Each row comes from the steps of one walk. Every step used is in the known rows, and no mark comes twice. Write the walk behind each row, first mark first.
Known rows
ralo, zipelid, sepu, botutom: [-13 -16   7 -15  17  17   9  -6  27   6  -7  16  24   2 -22  12 -23  24
  -1 -38  -7  -9  43 -13  18 -52 -47 -33   9   0 -13 -10  24]
zame, sepu, sadi, zipelid, botutom, ralo: [ -9 -40  -7  10  -7  -2   4 -33 -16  18   9  59   7 -50 -31 -30  39  26
  12 -30  -4  27  20 -27  16 -45 -18 -34  60  -1 -14 -13 -14]
botutom, ralo, zipelid: [-29 -44  -3   7  -8   9   8 -14  17   7  -6  24  -3  -5  -1 -10  -6  -5
   0 -13  -6  40  35  10  39  -2  24  11   3  10 -39  14  19]
sadi, ralo, zipelid: [  3 -50   4  15 -18  21  15 -11  39 -19   7  32  -5  -9  -5   4 -15  -2
  -2 -11 -10  26  32  12  36 -24  11  11  -6   7   1  -8  38]
ralo, zipelid, sepu, sadi, botutom: [-33 -46  31 -14  18  15  22 -27  12  11 -22  32  35  -9 -25  14   0  47
   2 -21  -9  -7  28  -5  36 -43 -56 -23  41  10  14  -1  23]
vusi, zipelid, botutom: [-11 -34  15 -24  17 -19  -6  -6  11  -7  26  -1  19 -22  23   5  20 -13
  -8 -18  17  20  10  23 -25 -49  -8 -13   5  -9 -14   6 -24]
ralo, zipelid, sepu, zame: [-31 -42  30 -36 -12  25   2 -21  19  10  13  45   8 -29  -8  -8 -31  39
  -8 -25 -27  14   8   5  27 -22 -19 -30  38  -9   5   6  28]
zipelid, sepu, sadi, botutom: [ -9 -25  18 -11  22   4  19 -18 -12  14 -22  17  36 -13 -18   0  13  39
  19 -12   1  -6   0 -21   8 -49 -69 -25  37   6  22 -10  -1]
vusi, zipelid, botutom, ralo: [-17 -55  -6  -9  11 -22  -2 -19   6  -1  19  10  14 -32  33 -14  24 -32
   6 -33  24  56  16  19 -12 -53   3  -7   5  -2 -43  17 -29]
sepu, botutom, zipelid: [-18  -1 -22   9  10   4  -4  -4  18   5  34  21  43  -4   2   9   9  24
  -1  -5  -3   6  16 -13   8 -38 -14  -3   2  -3 -36 -20  -6]
zame, sadi, sepu: [  6  12  -7 -26  13  30  17 -30 -11   6  13  10  -6 -10  -8 -31   4  26
  16 -33 -27   2  18 -31  11   3 -23 -16  17   9  10   2   8]
ralo, zipelid, sepu, zame, sadi: [-36 -40  10 -47 -13  42  17 -37   9  16   6  70 -14 -23 -27 -27  -6  54
   1 -41 -43  11  20 -11  29 -13 -17 -26  52 -17   8  13  35]
sadi, zame, sepu, zipelid, botutom: [-25 -13  19 -15  33  13   3  -2  17   6  27  50  -6 -57 -29 -13 -11  23
  10 -18 -12   8  20  -3 -29 -63 -45 -12  38 -23  19  25  -5]
sepu, sadi, ralo, zipelid: [  3 -64   1  13 -20  12  26 -29  23  -6   0  71   0 -11 -18  -6   8  34
  -3 -16 -17  13  18   4  51 -16  -7  -1  26  14   1 -17  34]
zame, sepu, sadi: [  0  12  -3  -1  -1 -13  16 -33 -24  22 -12  45  -9 -18 -34 -16  17  34
  14 -12 -20 -21  -2 -31  19  12 -26 -32  64  -9   3  -6  25]
botutom, zipelid, sepu, zame: [-44 -27   5 -31  -5  21  -7 -23  11  17  22  44  34 -29  11 -20  -5  53
   1  -9 -19  21 -25 -15  12 -34 -19 -29  47  -2  -6  -1   4]
sepu, ralo, zipelid, botutom: [  3 -58  33 -19  -2  22  10  -7  23  -5  10  14  12 -27 -15  20 -16   6
 -22 -40  11  27  40   4  20 -58   0 -12 -14   6 -39   0  25]
zipelid, botutom, ralo: [ -1 -30  -2  -7  13  -1  -4   3  -4  18   9   4  -6 -32   6 -17  17 -29
  24 -17  22  53  17  -4  -1 -35 -15   2  -8  11 -39  21 -25]
zame, ralo: [ 14  -6   1   9   4  20   6  -2  26  23 -17  11  10 -19 -10  -6  -1  -9
   1  -8  -8  -1  17  -2  -7 -14  21  -6  11  -4  10   4  16]
zame, sepu: [ -2  22   0  -4   4  -8  -1 -19  -4   8  -5  12 -10 -23 -27  -3 -10   6
  13  -5 -11 -11  10 -19  -4   7  -9 -16  33 -15   6   1  20]
zame, sepu, botutom: [  8  26 -14   5  21 -17   4  -9   1  12  12  25   4 -25 -30   4   0  10
  14 -21  -9 -11  31 -33  -6 -24 -38 -24  23 -28 -15 -13  17]
sadi, zame, ralo: [ 17 -26  11   2  10  31   1   3  24  30  -1  44  14 -38 -10 -32 -23   9
  15  -8   2  10  20   1 -21 -19   8  15  23 -23  29  17  15]
botutom, zipelid: [-31  -9  -9   2  -7  10  -9 -13  11  -1  13  14  26  -1  16  -4   7  22
  -8  14  -4   8  -3  -4  12 -12  19   5  15   8 -26  -4  -3]
zipelid, botutom: [  3  -6  14 -18  18   0  -6  13   3   9  12  -4  -7 -21  -2   0   9 -16
   8 -10  13  15  14   1 -18 -36 -26  -3 -12   1 -10   9 -20]
sadi, ralo: [ 21 -31  -7  18 -10  13   6  -3  15 -16   5  19  -3 -17   1  -1  -2  -9
  13  -2   7  24   6  -4   8 -20  -8   1 -13   2   8 -12  12]
vusi, zipelid: [-11 -32  -4   1   2 -14   0 -16  14 -17  10   4  18   6  29   5  10  -1
 -14  -9   1   9  -1  19 -10 -19  15 -12  19 -10  -3  -6   0]
sepu, zame, sadi: [-13 -22 -12 -27  -9  22  12 -29 -13  13  26  62 -20 -31 -12 -33  18  32
   9 -21 -36  14 -12  -9   8   9  -3  -5  38 -27   9   6  12]
zame, ralo, zipelid: [ -8 -28  15   6  -5  29   9  -6  45  16 -12  27   3 -17 -18   5 -14  10
 -13 -12 -19  -4  48  14  16 -16  35   4  16   1   4   9  42]
zame, ralo, zipelid, sepu: [ -8 -28  26 -13   3  36   6 -13  47  26 -39  19  15 -15 -26   0 -26  21
  -6 -26 -14 -13  41  -4   9 -38   8 -29  27   8  15  14  35]
sepu, zipelid, botutom, ralo: [-28 -46  -6  -5  24  12   8  -3  31   3   7  17   7 -28   5   2  16 -11
  -2 -14  -5  39  14  12  -4 -71 -14 -17  -2  13 -36  24 -29]

Which walk is each row?
[-33 -11   6 -18   1  18  -9 -15   7   9 -12   6  36   1   8 -11  -5  34
   1   2   2   0  -3 -22   8 -33 -13 -23  26  17 -11   2  -2]
botutom, zipelid, sepu
[ -1 -20 -22  -5  20  11   4  -9   9  21 -14  13  27 -11  -5 -16  -4  -7
  27 -40   5  26  22 -29   7 -60 -49 -33  10   2 -41   5 -10]
zipelid, sepu, botutom, ralo
[ -1 -30  19 -23   4  16  10 -15 -21  28 -20  50  24 -16 -18 -43  -8  52
  24 -18   1  -8 -13 -23   6 -24 -52 -23  57  -5  25   3   1]
zipelid, sepu, sadi, zame
[-33 -21  -3  -3  29   2  11 -20  19  10   8  33 -11 -49 -23  -1  10  -7
  10 -24 -15  32  23  -9 -10 -62 -25 -30  27   5 -32  30 -12]
zame, sepu, zipelid, botutom, ralo
[-14 -57  16 -22   3  -2   3 -32 -11  14  -7  55  43 -15  10 -45  -3  52
   7 -29   1  -2 -15  -2  -5 -42 -38 -33  79 -16  23   1  -1]
vusi, zipelid, sepu, sadi, zame
[-18 -43 -21  11   6   8  13 -17  28  12  10  33  16  -9  -8   2  -5  -5
   4 -37  -6  33  51   2  43 -30   0   2   0  -2 -57   1  14]
sepu, botutom, ralo, zipelid
[-22 -58 -17 -25 -17  55   6 -45  19  -1  23  87  18 -40  -5 -41  14  50
  24 -26 -34  44  -2 -30  20 -46 -24 -26  52  -8   3  -6  26]
botutom, zipelid, sepu, zame, sadi, ralo
[-29   8  -3   4  12   3  11 -17  23  -8  -3  26  -5 -14 -26  14  -5  26
  -5  -2 -36 -21   6  -7  -5 -21  -9 -31  39  -4   8   3  17]
zame, sepu, zipelid
[-32 -51  17 -16  17  44   1 -26  40  35  15  50  63 -64   0  -7  -5  47
  10 -13  -8  33  13 -14  -7 -76 -27 -20  53 -14  16   6  15]
sadi, botutom, zipelid, sepu, zame, ralo
[-14 -23  14 -29  -4  14   0 -13   0  14   7  27  11 -27  -3 -21 -15  30
   6 -18 -16  13 -20  -7  -2 -23 -35 -35  33 -11  14   7   4]
zipelid, sepu, zame
[-17 -25  28 -23   8   3  -3   5  21   2  15  12  -5 -22  -6  11  -4   0
  -8 -18   4  12  40  19  11 -33  -9   7 -10   8 -16   7   1]
ralo, zipelid, botutom
[-14 -37   9 -18  -5  37   7 -29  11   5 -18   5  50  -7   9   3 -19  36
 -10 -19   6  15  -8 -37  12 -64  -2 -45  25  19 -34 -10  23]
botutom, zipelid, sepu, ralo
[-24 -45   7 -18  36  24   9 -15  26   8  27   9  18 -38  10 -12   0   1
   1 -31  -9  43  21  -6   6 -72 -42 -32  -1  27 -28  23 -25]
sadi, sepu, zipelid, botutom, ralo
[-35 -43   6 -11  -1  21   9 -21  20  16 -26  18   9  -4  -5 -16 -22   7
   7 -32  -4  32  35  -4  33 -29  -6 -13  13  19 -32  18  21]
botutom, ralo, zipelid, sepu
[-42 -67   7 -20 -16  22   5 -33  19  22   9  53   8 -39  -1 -28 -22  26
   7 -38 -21  46  14   6  36 -28 -10 -20  42  -1 -24  21  23]
botutom, ralo, zipelid, sepu, zame
[  9 -23 -36  14  12   1   5  -4   6  17  12  20  17 -12  -1 -11   8 -16
  19 -30   5  38  23 -14  11 -30 -21  -2  -3  -4 -47   0  -9]
sepu, botutom, ralo
[ 19 -41   3  -3  -5  19  20 -21   2   2 -26  39  12 -12 -20 -23   9  27
  23 -20  -4   4 -10 -27  18 -42 -50 -43  36  20  17 -14  14]
zipelid, sepu, sadi, ralo
[  9 -37  19 -11  20  47   7  -1  49  40  -9  57  38 -37 -32 -20 -41  28
  13 -44  -7   1  61 -10   0 -74 -36 -16  33 -24  14   7  38]
sadi, zame, ralo, zipelid, sepu, botutom
[-36 -24  -4  11  17   9  -4 -15  14   0  21   9  50 -13  15  19   9  24
   3  18   6  23   9  -4   2 -36 -13  22   3   0  -7  -7  -4]
sadi, botutom, zipelid
[  0 -51  21  -2 -13  34  11 -17  38 -13 -16  32   9  -7 -16   2 -24  15
   9 -23  -5  14  29  -6  28 -45 -21 -19   8  20   8  -4  35]
sadi, ralo, zipelid, sepu
[ 19 -25 -22   3  -7  33  20 -23   6 -20   3  44 -22 -15 -15 -22  21  -2
  24 -22 -14  24  17 -18  12 -12  -5   1   7  -3   9  -7  21]
zame, sadi, ralo
[ -6 -48  46 -40  13  38   6 -20  47  37  51  49  18 -82  -8 -16 -20  27
  -5 -50 -23  33  52   2  13 -54 -24 -22  29  -2   9  19  24]
sadi, sepu, zame, ralo, zipelid, botutom
[-12 -49  -4  12  -1  11 -17  -2   7  -3  18  18  15 -29  10 -15  23 -14
  -1  -9  14  51  24   1  -4 -54   5  -5  -4   6 -28  -5 -28]
sadi, zipelid, botutom, ralo
[ 14 -33  20 -15   0  30  11 -17   5   0 -33  -5  26  -9  -7   4 -25  15
  -3 -31   9  13  -4 -31   3 -50 -19 -50  13  10 -12  -6  25]
zipelid, sepu, ralo
[-15 -29  11 -21   8  -6   2 -24  10  -9 -14  -8  28   5  22  -3  -1  12
  -6 -24   6  -3   1   3 -12 -43 -13 -42  34  -3   3   0  -3]
vusi, zipelid, sepu
[-16   0 -17   3  16  11   0 -20   1  20  41  64  39 -42 -18 -26 -14  42
  25 -15  -4   5  26 -30  -5 -38 -35   5  51 -31 -13 -10  11]
sadi, zame, sepu, botutom, zipelid
[ -4 -44  37 -20   5  52   0  -6  39  37 -27  49  21 -34 -23 -22 -44  28
   8 -30  -7  -1  48   1   3 -44  -2  -9  38 -14  30  23  41]
sadi, zame, ralo, zipelid, sepu
[ -3 -52  17   2 -10  28  19 -25  26 -11  -8  19  16  -5  -8  19 -28  12
 -28 -27  -4  16  24   3  36 -27  27 -10  -1   5 -24  -6  46]
sepu, ralo, zipelid
[  7 -40 -17 -11  14  54  25 -24  35 -10  -7  66   1  -8 -38 -11  -3  26
  18 -53 -23  12  63 -31  32 -63 -50 -27  16   0  -8 -14  39]
zame, sadi, ralo, zipelid, sepu, botutom
[-30 -47  -4 -47  -5  17  12 -51   3   3  14  55  13 -22  11 -32  14  42
   4 -44 -30  16  -8  -5  -1 -37 -15 -43  73 -30  10   3   9]
vusi, zipelid, sepu, zame, sadi
[  5 -32   2  -5  -6  -2  11 -13 -22  22   6  58  15 -22  -9 -37   2  41
  15 -10  -3   3 -11  -1  12   1 -28   9  44 -13  18   2   0]
sepu, sadi, zame
